Each row comes from the steps of one path. Every step used is in the known rows, and no mark comes twice. Write the path behind each row, first mark first.
Known rows
M/F/X/R: [-2.33 -2.52 -0.12 -0.83 -0.23  1.20 -0.09 -3.75 -3.30 -0.41 -2.31 -1.43
  1.96 -4.56  1.00  3.99  1.14 -2.44 -1.97 -2.25  0.84]
L/F/X/R/V: [-2.35 -3.92 -0.14 -0.59 -0.65  1.51  0.81 -4.35 -2.59  0.41 -3.05  0.98
  2.47 -2.78  0.68  4.24  0.72 -2.96 -0.67  0.64  2.06]
C/Z/F/B/V/R/X: [-2.27  0.86  0.59  2.20 -0.55 -4.24  0.27 -1.38 -1.31  0.61  7.03 -7.55
 -1.40 -2.37 -0.43  4.79 -0.12 -1.06 -2.43  0.52  3.41]
X/R/V/B: [-1.54 -2.40 -0.49 -1.17 -0.89  0.95 -1.70 -2.57 -1.34  1.72 -4.00  1.88
  0.97 -3.93  0.83  2.97  1.08 -1.15  0.52  0.29  2.39]
V/B/F: [-2.74 -1.97  0.13 -0.09  0.01  1.80 -2.99 -1.85  0.22 -0.80 -1.92 -4.06
  0.57 -3.35  0.16  3.06  2.34  0.05  0.72 -0.92  1.92]
Z/F/X/R: [-1.94 -3.02 -0.09 -0.91 -1.47 -1.30  1.58 -2.29 -2.61 -0.19  1.54 -0.67
  0.43 -3.98  1.11  3.59  2.09 -2.02 -2.52 -0.73  0.45]
C/Z/F/X/R/V/B: [-0.91 -3.38  0.16  0.85 -1.82 -0.24  0.77 -2.25 -2.41  2.45  1.20 -2.11
  1.43 -1.99  1.07  4.86  0.54 -0.85 -2.62  0.52  3.18]
C/Z/F/M: [-2.54 -4.25 -0.62  1.35 -1.87 -1.17 -1.29 -1.89 -1.12 -0.71  7.08 -2.13
  0.57 -3.76  0.25  4.43 -0.60  1.14 -0.10 -0.68  2.03]
B/V/R: [-3.23 -0.47 -0.07  0.55  0.62 -0.47 -1.10 -1.68 -1.21  0.62  2.96 -3.39
 -0.18 -3.94 -0.01  4.02 -0.52 -0.65  0.52 -1.80  3.15]
M/F/X/R/V/B: [-1.28 -1.92  0.18  0.10 -0.42  1.49 -1.51 -3.68 -2.28  1.81 -5.40 -1.43
  1.49 -2.79  1.05  4.20  1.23 -2.57 -1.58 -0.52  2.47]
F/B/V: [-2.13  1.81 -0.11  0.65 -0.51  0.29 -3.14 -0.89 -1.46 -1.82  2.26 -2.58
  0.72 -4.88 -0.38  1.96  0.77 -1.61 -0.91  0.63  3.15]
F/Z: [-3.22 -3.11 -0.67 -0.63 -0.91 -0.13 -2.02 -3.41 -1.29 -2.78  3.38  2.34
  1.04 -5.80  0.12  2.27 -0.11 -1.38 -0.01  0.01  2.23]
X/R: [-2.63 -2.86 -0.79 -2.05 -0.76  0.49 -0.33 -2.65 -2.31 -0.59 -0.87  1.82
  1.49 -5.75  0.84  2.72  1.11 -1.03  0.24 -1.52  0.82]
X/R/V/B/F/Z: [-3.45 -3.12  0.05 -0.73 -0.45  1.43 -1.74 -2.34 -0.60 -0.58 -2.28 -1.88
  1.75 -2.47  0.74  2.47  0.43 -2.66 -0.17  0.35  3.64]
Z/F: [-1.68 -1.37 -0.37 -0.66 -1.22 -1.62 -0.64 -2.19 -1.28 -0.99  1.93 -1.29
 -1.16 -4.55  0.36  3.76  2.33 -0.12 -0.11 -0.12  1.32]
Z/F/B: [-1.32  0.82 -0.07  0.22 -1.70 -1.09 -1.64 -1.18 -1.22 -1.22  2.65 -3.06
 -0.77 -4.64 -0.19  2.35  2.74 -0.93 -1.31  1.20  0.87]
L/F/X/R: [-2.98 -3.94 -0.33 -1.14 -0.88  1.34  0.93 -4.08 -2.56 -0.86 -1.66  0.13
  2.88 -3.88  0.86  3.27  0.84 -2.58 -1.18 -1.44  1.04]
C/Z/F/X/R: [-2.02 -3.59 -0.15 -0.03 -1.68 -0.71  2.22 -2.29 -3.27  0.17  4.22 -2.05
  1.96 -3.78  1.06  4.53  0.46 -0.72 -2.76 -1.41  1.53]
Z/F/B/V/R: [-2.27  2.79  0.54  1.50 -0.56 -2.25 -0.79  0.03 -1.08  0.43  4.64 -7.78
 -1.45 -2.99 -0.26  3.03  0.85 -1.47 -1.57 -0.07  2.71]
B/V: [-2.44 -0.24 -0.39 -0.27 -0.06 -0.33 -2.12 -1.89 -1.63 -1.48  1.62 -1.16
  0.35 -4.70  0.13  3.45  0.24 -0.68  0.21 -0.66  3.49]

Which path is each row?
[-2.04 -2.06  0.24  0.40  0.23  2.07 -3.16 -2.19  0.22  0.43 -3.29 -2.97
  0.27 -2.20  0.01  3.81  2.18 -0.28  1.25  1.04  2.96]	R/V/B/F
[-2.50  2.11  0.63  1.43  0.89 -2.48 -2.11 -2.78 -1.26 -0.12  0.49 -6.72
 -1.20 -3.24 -0.45  4.08  0.47 -2.78 -1.54 -0.38  2.73]	M/F/B/V/R/X
[-2.16  1.61  0.65  1.34 -0.37 -4.90 -0.45 -1.21 -0.63  0.23  4.28 -6.50
 -2.91 -2.62 -0.37  3.93  1.49 -2.36 -1.93  1.11  2.43]	Z/F/B/V/R/X
[-1.86 -3.11  0.71  1.38  0.21  2.45 -2.58 -2.53 -0.19  0.63 -1.95 -2.94
  0.84 -1.49  0.11  4.34  2.35 -1.33 -0.38  1.44  2.76]	R/V/B/F/X
[-1.68  2.26  0.11  1.57 -1.47 -1.35 -1.21 -0.11 -2.08 -1.18  6.38 -6.73
  0.57 -3.61 -0.22  3.41  0.20 -0.22 -2.03  0.51  4.05]	C/Z/F/B/V
[-1.35 -3.67 -0.05 -0.17 -0.93  1.43 -1.17 -3.01 -1.78  1.85 -2.82  2.20
  1.66 -3.19  0.90  3.45  1.14 -2.17 -1.20  0.78  2.26]	F/X/R/V/B
[-2.77 -3.67 -0.17 -0.04  0.46 -2.26 -0.45 -4.13 -0.52  0.69  1.61  0.57
 -1.51 -4.41 -0.09  4.63  1.01 -0.81  0.48 -0.41  0.54]	V/R/X
[-1.88 -3.62  0.02 -0.27 -0.97  1.54 -0.50 -4.06 -1.68  1.23 -5.02  0.04
  2.41 -2.10  0.82  3.64  0.79 -2.73 -0.73  0.51  2.63]	L/F/X/R/V/B
[-4.01 -4.67 -0.22  0.65 -0.10  1.65 -3.00 -1.88 -0.01 -1.97  2.05 -2.89
  1.05 -3.41 -0.01  3.27  0.92 -0.30  1.26 -0.81  1.15]	B/F/M
[-3.11 -1.43 -0.46 -0.40 -0.43  0.10 -2.40 -4.13 -1.82 -2.72  1.04 -1.32
  1.02 -5.32  0.24  3.08 -0.19 -1.71 -0.47 -1.22  2.56]	M/F/Z
[-2.92 -3.80  0.39 -0.28 -0.27  2.36 -0.69 -1.95 -1.13 -0.08 -2.51 -3.42
  2.18 -2.67  0.96  2.95  2.10 -2.01 -1.61 -1.46  1.16]	V/B/F/X/R
[-2.74 -4.09  0.32 -0.13  0.34  2.37  0.44 -2.66 -2.00  0.21 -1.82 -1.42
  1.83 -2.25  0.69  4.36  1.86 -2.49 -0.97  0.58  1.80]	B/F/X/R/V
[-1.10 -1.96 -0.33  0.12 -0.56  1.10 -3.31 -2.80 -0.39  1.12 -2.13  1.42
  0.06 -3.81  0.15  3.47  1.42 -0.15  1.06  1.36  2.87]	R/V/B
[-3.66 -2.54  0.07  0.00 -0.45  1.11 -3.12 -2.40  0.30 -2.54  0.88 -3.07
  1.23 -3.42  0.16  2.06  0.82 -1.31 -0.16 -0.60  3.01]	V/B/F/Z
[-2.70  0.51  0.39  1.29  0.40 -2.62 -1.66 -2.09 -0.75  0.00  3.14 -3.38
 -1.12 -3.65 -0.63  3.49  0.56 -2.40 -1.30  0.78  2.49]	F/B/V/R/X
[-2.46 -2.30  0.06 -0.85 -0.04  2.11 -1.51 -1.81 -0.68  0.98 -4.77 -2.79
  1.15 -2.29  0.73  3.44  1.84 -1.33  0.63 -0.06  2.63]	X/R/V/B/F
[-2.86 -4.17  0.09  1.50 -0.28  1.97 -4.51 -1.78  0.96  0.28 -0.96 -2.77
  0.53 -1.61  0.00  3.50  0.92 -0.42  1.46  1.14  2.83]	R/V/B/F/M
